Each row was made from one path, in order. Every step used is in the known rows, and no mark comes twice. Write each row's path.
Known rows
ribev-nolu: [ -9   9   5   0   6  -7   5  16 -24  -1 -11  31  -7   2 -12  16  -7   2
   9   7   0 -11  23 -14  -7 -26  -4 -12  -1  19  12   5  -6  -5  17  -1
 -10 -17  13  -3  -9  22]
solus-mera-digo: [-19   6   2  16  -7   0  -2  17   4  -4  29  -6   9  12  -9 -13  -1  -7
 -15 -10 -26  12  16  -6  30  -7 -16  17   4  -8 -24 -17  -7  -9   3   0
 -10  23 -29  -5  -3 -24]
ribev-mefe: [ 10   5   4  -6  17  -4  -7  12   7  -1  -3  -1  -5 -12 -26  27  -5   1
  -8 -11  -5  14  22  -8 -20 -17   0   4  25   9   4  -1   1  -9   4  14
  -2 -11 -20  11 -33 -11]
mera-nolu: [-29   6  -6 -23  19   2  17   8 -13  20  11  29  -3 -20 -18  15   6  17
   1 -31  -4  -6  16 -19  -8  -9  18   0   0   6  14   8   2  -6  13   6
  -8 -14  17  -3   5  13]
solus-mera-digo-ribev: [  8  -3   2  10 -21  14 -14   7  15   6  11 -17   8  17   6 -49   5 -15
 -33 -14 -24  16  -8 -16  29   6 -20   1  -3 -22 -21 -30  -3  -2  21   8
  -7  29 -24 -18  13 -21]
mera-mefe-ribev: [ 12  10  15  -4   9 -17   3   7  25  23 -31   1  -4   5 -22  13  16  -8
 -27  -7   7 -14  10  30 -17   3   8  -3   6  -7 -27   5   7 -26  11  13
 -13   8   0  20 -23   3]
nolu-ribev: [  2  15 -18  -8  27  -3  -6   6  -5 -13   6  18 -10  -5   4  45  -6  -8
   9   9 -14  11  37  -9  13 -34 -12   7  10  -1   1  -1 -12  -1   0  -9
 -13   4  -6  -8 -11  20]
solus-mera-mefe-ribev: [ -9   6  20  -4 -25 -19   6  17  27  27 -13 -11  -3  11 -13 -12  13 -10
 -21 -11  -2 -25   7  16   6  13  13   3   3 -19 -46 -13   5 -35   3  -3
 -16  13 -14  16 -19 -18]
mefe-ribev: [ 13   4   8 -10   3 -11   6   0   0   7 -27   1  -2   0 -19   9  18   9
 -18 -14   1 -14  18  13   9  -8 -24  -3   9  -1  -3  11  10 -14  16  10
  -8  12  -6  19  -9  15]
mera-solus-ribev: [-13  -2 -16 -18   8   1  11  -6   0  -5  17   9  -2  -3 -26 -17   2  20
  19  10  15  21   1 -30  22  16  28   6   4 -15  -1  10 -12 -14 -23 -21
 -12   3   4   4  36  -3]
mefe-mera: [  3  -6  20   2  13  -1  -7   6 -15 -12 -25 -11  -8  -9  12  25  10  20
   1  -8  -3  -5  25   6   9   3 -10  15   6  18  14   3  -3   4  19   1
  -6  20  10  -1 -15  15]
mera-digo: [  2   6  -6  13  30  -1  -4   8  -1  -9   9   4   7   7 -17  11   2  -8
 -21  -4 -15  17  21   5   8 -21 -22  10  11   6  -6   3  -4   3   9  15
 -10  19 -18   1 -12  -8]
ribev-digo-mera-nolu: [-18  -7 -17  -4  -4   5  13   4  11  -6  14  -3   6  -9  14  -5 -13   2
  -2 -29  -8 -19 -21  -1 -24   3  20   4  -2 -13  31   6   8   8  -4  25
  18 -24   8  -3  31  -3]
digo-mera-solus-ribev: [-11  -7 -24 -12 -14   0  13  -7  10 -18  10  -4 -11  10  -1 -28   2   2
  16   2  14  -3 -18 -31  31  36  30  10   0 -27  -6   7  -8 -21 -29  -2
   0   8   7 -16  62  -9]
mefe-mera-digo: [ 13  -7  17  26  28   0 -14   3  -9 -16 -13 -16   6   3  10  20   3   3
 -15   2 -12   4  14  24  14   6 -21  19   2  20   0   3  -6  20   9   6
  -4  27   1  -3 -12   3]
nolu-ribev-solus-mera: [-26   4  -8   4 -24   0   7  -2 -17  -8  39   3  -8   7  19   3  -1 -10
  38  24  -6  24   7 -13  25 -33 -26   5  -1   2 -10 -11 -11  -3 -18 -27
  -1  14 -25  -8 -11  -7]
mefe-ribev-digo-mera-solus: [ 14  -4 -24  -3 -30  -2   7 -22  21 -15 -26 -29  16   9  14 -18 -12  10
  -9   2  29 -48 -35  37  -8  24 -15  -3  -9 -24   5  26  13  -1 -35  13
  32   8  -7  24  58   0]
digo-ribev: [ 19  -2  -3 -16   0  13 -10   2   8   3 -19  -2  -5  -3  -1 -17  15  -2
 -21 -16  -7  21   6 -23   0  -5 -16  -9   8 -11  13 -11   5 -10  38  17
  -8  17  -5 -11   9  11]
digo-ribev-nolu: [ 19   1   4  -6  -9   9 -10   5 -10   4 -30  20  -7   5   3 -21   1  -5
  -7   5   1  -1   0 -27  -8  -8  -6 -27  -7   3  14  -5   2  -2  35   8
  -5  -7  20 -13  10  29]
digo-mera-mefe-ribev-solus: [  8  -6   9  10 -28 -18  16  -9  25   7 -23 -13  -9  25  15  -9  22 -32
  -2   6  24 -18 -34  34 -17  12  -9  -4  -3   2 -20   6  10 -20  -5  28
  10  15  -4   8   1  -9]
mefe-mera-nolu-ribev-digo: [  0   0  -5   3  24   8  -9  -8 -12  -9   6  -8  11 -26  31  36 -26  20
  15   5  -9 -19   3  26 -16   3  16   6 -16   5  26   9  -4  39 -16 -22
  12 -29  23   6  -6  21]
mefe-mera-solus-ribev: [ -4 -12   1  -4   7   0   0 -12 -11 -14  -5 -13  -3  -5  -1 -12   1  30
  22  15  19   6  -3  -8  29  45  30  17  -7  -6   1  11 -11   1 -21 -30
  -7  10  23   1  30   5]
nolu-ribev-mefe-mera-solus: [ 25  16  -9  -3  14   0 -18 -15   0 -14 -24 -13  -7 -14  25  45 -30  13
  18  31  25 -27   8  22  -3  23  14   7  -5  15  -8  13 -11  25 -47 -24
  14  -1   6   7   5   3]
mefe-mera-nolu: [-17  -4  18 -11  17   1   7   1 -22   9  -8   6  -3 -22   7  17   5  28
   5 -22   1 -17  12   0  -1  18  19   5  -7  18  21   8   1  13  13   5
  -3  -6  35  -6   2  20]

Which path is each row?
[ 23  -4   1   4  -2  -6  -4  -2  12  -2 -16 -20  19  -5 -17   4  -2  15
 -17  -8  -1 -12   0  30 -15 -12 -30  -3   9 -11  15  22  15   0   9   5
  10  -2 -22  35 -15   4] | mefe-ribev-digo
[  3   1 -15 -13   8   0   2  -3  12  -4  10  -1  -1  -6 -37 -11 -11  14
  12  13  19  20  -7 -21   1  22  41   4  16 -15 -12   8  -7 -11 -33 -18
  -4 -20  -6  15  11 -24] | mera-solus-ribev-mefe
[-21  18 -19 -23  27   2   8   2 -10   9  21  34  -8 -19   1  36  -9  -2
  14  -7  -8  -7  26 -15   1 -20  20   1  -5   1   7   4  -5   4  -5  -9
  -9 -20  20 -11   4  25] | mera-nolu-ribev
[-27   8 -18 -11  13   4  19 -11 -21   8  34  33  -2 -11   6  21  -1  -3
  37  12   9  14   1  -5 -10 -30  -1  -6 -11  19  11  13  -4  13 -13 -14
   5 -16  13  -4   2  19] | mera-nolu-ribev-solus
[  1 -11 -18  11  -6   1  -2   7  15 -27   2 -22   3   4  15   3 -12  -7
  -7 -12 -12  -4  -8   3 -12  -7 -13  11  10 -15  25   1   4  -1   2  27
  15   1 -21  -2  15  -9] | ribev-digo-mera
[  9   8 -25   3  25   2 -12   3   6 -22  15  -4   5  -8   8  38 -23  -1
  11  15 -14  17  21   5 -11 -35 -18   6   8  -8  15   7  -6  15  -9 -13
   4 -11 -20  12 -15   7] | nolu-ribev-digo
[ 29  -9  23 -13  -1  17 -18  -8   6  19 -33 -14  -2 -21  10 -12   4  11
 -20 -27   4 -13 -22   0 -26  39  29 -12  -5   8  18  -7  14  20  20  16
  11 -19  31 -11  -4   1] | digo-ribev-mefe-mera-nolu
[ 45   1  -1  12  13  12 -27  -1  27   0 -15 -12   8   8 -14 -17  -3 -22
 -46  -5 -11  22 -12  -1 -16   3 -12  -7  13  -5  -6 -13   7  12  16  28
   6   2 -24  -6 -14 -23] | mera-digo-ribev-mefe
[ 31 -24  20  31  -4  15 -15 -22  -9 -11 -17 -28  12  17  29 -29  15  -9
 -11  18   6  33 -34  23   4  15 -43  -2 -12  18   6  -1   2  30  17  13
  14  34  -2 -10  -1   2] | mefe-mera-digo-ribev-solus
[ -6   3  -1   2   4 -11   2  15  28  -3 -14  -3 -17  12  14   8   7 -31
 -16 -11  -2 -14   2  -2 -12   9  25  10   9 -11 -16 -10  -4 -25   2  30
  -8  13   0 -17   5 -12] | digo-mera-mefe
[ 38  -5   7 -11 -12  18 -22 -20  11   0 -47 -31   1 -11  19 -15  -4  20
 -14   6  31 -15 -24  12 -15  51   9  -7  -3   2   7   1   1  17 -11   3
  19  10  10   2  22   0] | digo-ribev-mefe-mera-solus
[ 19 -11  -3  19  -1  16  -5 -18   3   0   6  -8  12  19   5 -34  17 -17
 -14  13   2  49 -30   3  -6 -12 -47 -11  -1   9   1  -1   1  14  17  17
   8  27 -18  -6   6  -5] | mera-digo-ribev-solus
[ 23   0   7  13 -21  13 -26   6  29   5   5 -25  10  15 -10 -45  -5 -22
 -39 -10 -21  18 -17  -6   6  12  -7  -3  12 -21 -27 -31   6   0  10  10
   2   8 -39 -11 -10 -44] | solus-mera-digo-ribev-mefe
[-26   0  -8 -17  -3   0  20   6   2   4   5  18 -11  -6   8   2   6  -3
  -3 -36  -2 -29  -2 -17  -1   7  23   3  -5  -4  16   1   5  -9   4  29
   3  -8  25 -25  34   7] | digo-mera-nolu
[ 10  15  23   3  -1 -24   3  11   7  24 -42  23  -4  11 -18   6   2 -15
 -15  16  15 -39   4  23 -27   3  15 -23  -8  10 -23   9   6 -17  12   1
 -12 -19  21  19 -22  17] | mera-mefe-ribev-nolu
[ 22  -5  23   7  15  -3 -18   7  -4  -9 -28 -20  -9 -13   0  30  -3  12
  -9  -5  -1  -5  15  16 -14  12   5  10  15  21   9   1   3   7   5   7
   2   0   0   5 -38  -9] | ribev-mefe-mera
[  3  -1  15   5  -8 -16  12  -4  15  25 -14   0  -1  11 -13   0  23 -13
  -2  14  24   6 -15  34 -26  -4 -14  -9   0  13 -22  14   9 -16   0  10
  -1  11  -5  30 -26  -1] | mera-mefe-ribev-solus
[  2 -14  23  -4  19  -4  -4   1  -6   5   5  -3  -4 -20 -23  -1  -2  18
   6 -14  -2   3 -10  -9  -3  37  61   3   2   3   9  -2   4   4  -4 -14
  -7 -38  31  -3 -22 -13] | solus-ribev-mefe-mera-nolu
[-58  -4   2  -9 -30   6  30  -1 -20  24  46  17   2  -6  -3 -25   7  13
  28 -15   5  10  -9 -22   3 -11   3  -2  -8   6   7  -4   1  -9  -4 -12
   4  -6  -1  -2   6 -12] | ribev-solus-mera-nolu
[-10 -16   5   0 -47  16   4  -8  -2   7  18 -15   0  12  18 -54  22  -1
  11  -1   0  35 -20 -25  14  -4 -30 -12  -1 -10   1 -20   0  -9  20   0
   5  27 -20 -11   7 -12] | digo-ribev-solus-mera
[-31  10 -22  -6  -7   7   2   5   1   2  49   5  13 -15  12   4 -30   7
  17  -6 -23 -12   6  -5   2 -15  22   2 -10 -27   4 -11  -4  12 -22 -29
   7 -32  -6  -3   7  -7] | solus-mera-nolu-ribev-digo
[-11  10 -26  -8  28   7   0   0  -1  -2  32  14   9 -20   0  33 -24   6
  14  -2 -13  -2   9   2 -21 -22  12  -1  -6  -7  23   7  -1  23 -14 -14
   6 -38   2   9   1  14] | mera-nolu-ribev-digo
[ 38  -7  24  28   1  10 -25  -6 -13 -10 -40  -5   8  18  25 -24  -7  -7
 -20  22  -4 -10 -16  14   1  21 -16 -15 -22  19   6  -8   1  29  28   4
   1   6  29 -18   4  19] | mefe-mera-digo-ribev-nolu
[-14  -2   5   1  11   3   9 -19 -30   1  11  13  -4 -15  34  30   0   9
  43  18  13   1  -4  16  -3  -3   0   0 -20  28  17  10  -7  29 -14 -21
  10 -10  32  -7  -7  27] | mefe-mera-nolu-ribev-solus
[ 26  -3  -4   9  14  14 -16  -4  14  -2  -9  -7  11  12  -2 -23  10 -14
 -38  -7 -15  26  -5  -6   6  -2 -24  -4   6  -7  -3 -10   1   6  29  23
  -5  22 -12 -14  12   0] | mera-digo-ribev
[-17  12 -25 -17   7   0   9   2   1  -7   9  24 -14  -6  27  24  -8 -19
  13 -13  -8 -32   5 -13   8  -6  26   3  -9  -7   7  -6  -3   0 -12  10
   1 -11  26 -31  34  16] | digo-mera-nolu-ribev
[ 11  -3   2  -3  20  -7 -10  12  11  -7  12  -1  -8  -4 -43   1   1  -2
   0  -1 -11  32  10 -31   3  -1  30   5  25 -13  -1  -7  -1 -16  -3  -5
 -13 -25 -12   5 -34 -27] | solus-ribev-mefe
[ -6  -4  11  25 -37  -6  11 -10  -4   7  19 -13  18  28 -11 -35  13 -11
  -6   9   1   0 -18  30  24  -8 -53   1  -6   4 -27   3   6  -5 -11  -4
   7  27 -30  17 -11 -23] | mefe-ribev-solus-mera-digo
[-27  -5   4  27 -20   0   8  -1 -11  -4  46  -8  12  22  -1 -26   5  -9
   7  11  -9  32  -9   1  18 -19 -38   9  -2   7 -16 -10  -7  -2 -11  -7
   3  26 -34   3  -8 -30] | ribev-solus-mera-digo
[ 11   8  15  -2  -8 -14   4   2 -17   9 -35  23  -1   6 -17   5   3   5
  -7   8  10 -38  11   7  -3 -11 -18 -21  -9  15  -1  18   9 -13  16  -3
  -6 -13  19  15  -8  31] | mefe-ribev-nolu
[ 30   8   9   8  24  -5 -26   3  -4 -20 -23 -15 -13 -13  18  55 -18  -5
   6  17  -4  -8  22  17  -3   0   4  13   7  17   0  -4  -5  19 -15 -13
   2  -5   1  -3 -41   2] | nolu-ribev-mefe-mera
[-23   4 -23  -6  -8   2  21 -15 -10  -8  28  23 -11   0  34  15  -1 -22
  38   4  10  -6 -22  -4  -1 -16   4  -3 -17  11  12   4  -3   7 -20   4
  15  -8  21 -28  28  12] | digo-mera-nolu-ribev-solus
[-16   4 -11  -9  -1  -5  11  -4 -21  -3   7  29  -3   5 -25 -21 -14  17
  32  33  23  -4  -4 -36  12  14  34 -13 -12  -1  -3  11 -11  -8 -23 -34
 -10 -23  26   4  37  11] | mera-solus-ribev-nolu
[-14  -7  15   3 -47  -8  19  -7  -9  12  10 -10   5  14  -5 -28  18   5
  11   0   9   1  -9  11  19 -11 -38  -4  -1   1 -13   2   9 -20  -1  -9
   6  21 -25  21  -9  -7] | mefe-ribev-solus-mera
[-37  -7   6   5 -33   1  17   5 -17   0  34  -3  -1   6   3 -19  12   3
  25  -1  -2  27   4 -18  13 -21 -27   5   3   6  -2  -9  -3 -16  -1 -10
   0  20 -25   2 -12 -15] | ribev-solus-mera
[ 21   1   7   7   8 -13  -5   4  34  15 -18 -20  16   1 -18   9  -2  -3
 -28  -2   4 -11  -4  47 -37   3   2  -3   6 -15 -13  11  11  -7   2   7
   2  -9 -18  40 -27  -6] | mera-mefe-ribev-digo
[ -9  -2   6   1   8 -12   4  15 -19  -7  10  31 -11   8 -29  -9  -5   0
  17  16  -5  17  13 -41  15  -8  23 -10   0   1   6   1  -6 -17  11 -23
 -22 -30  18  -5  -9   9] | solus-ribev-nolu
[-39  19 -14 -20  -6   3   9  12  -9  14  39  23  -5 -12   7  11 -11   2
  21 -13 -19 -16  22 -21  26 -11  23   3 -10 -13 -10 -17  -8  -3 -13 -23
  -8 -15   8 -21   8   2] | solus-mera-nolu-ribev
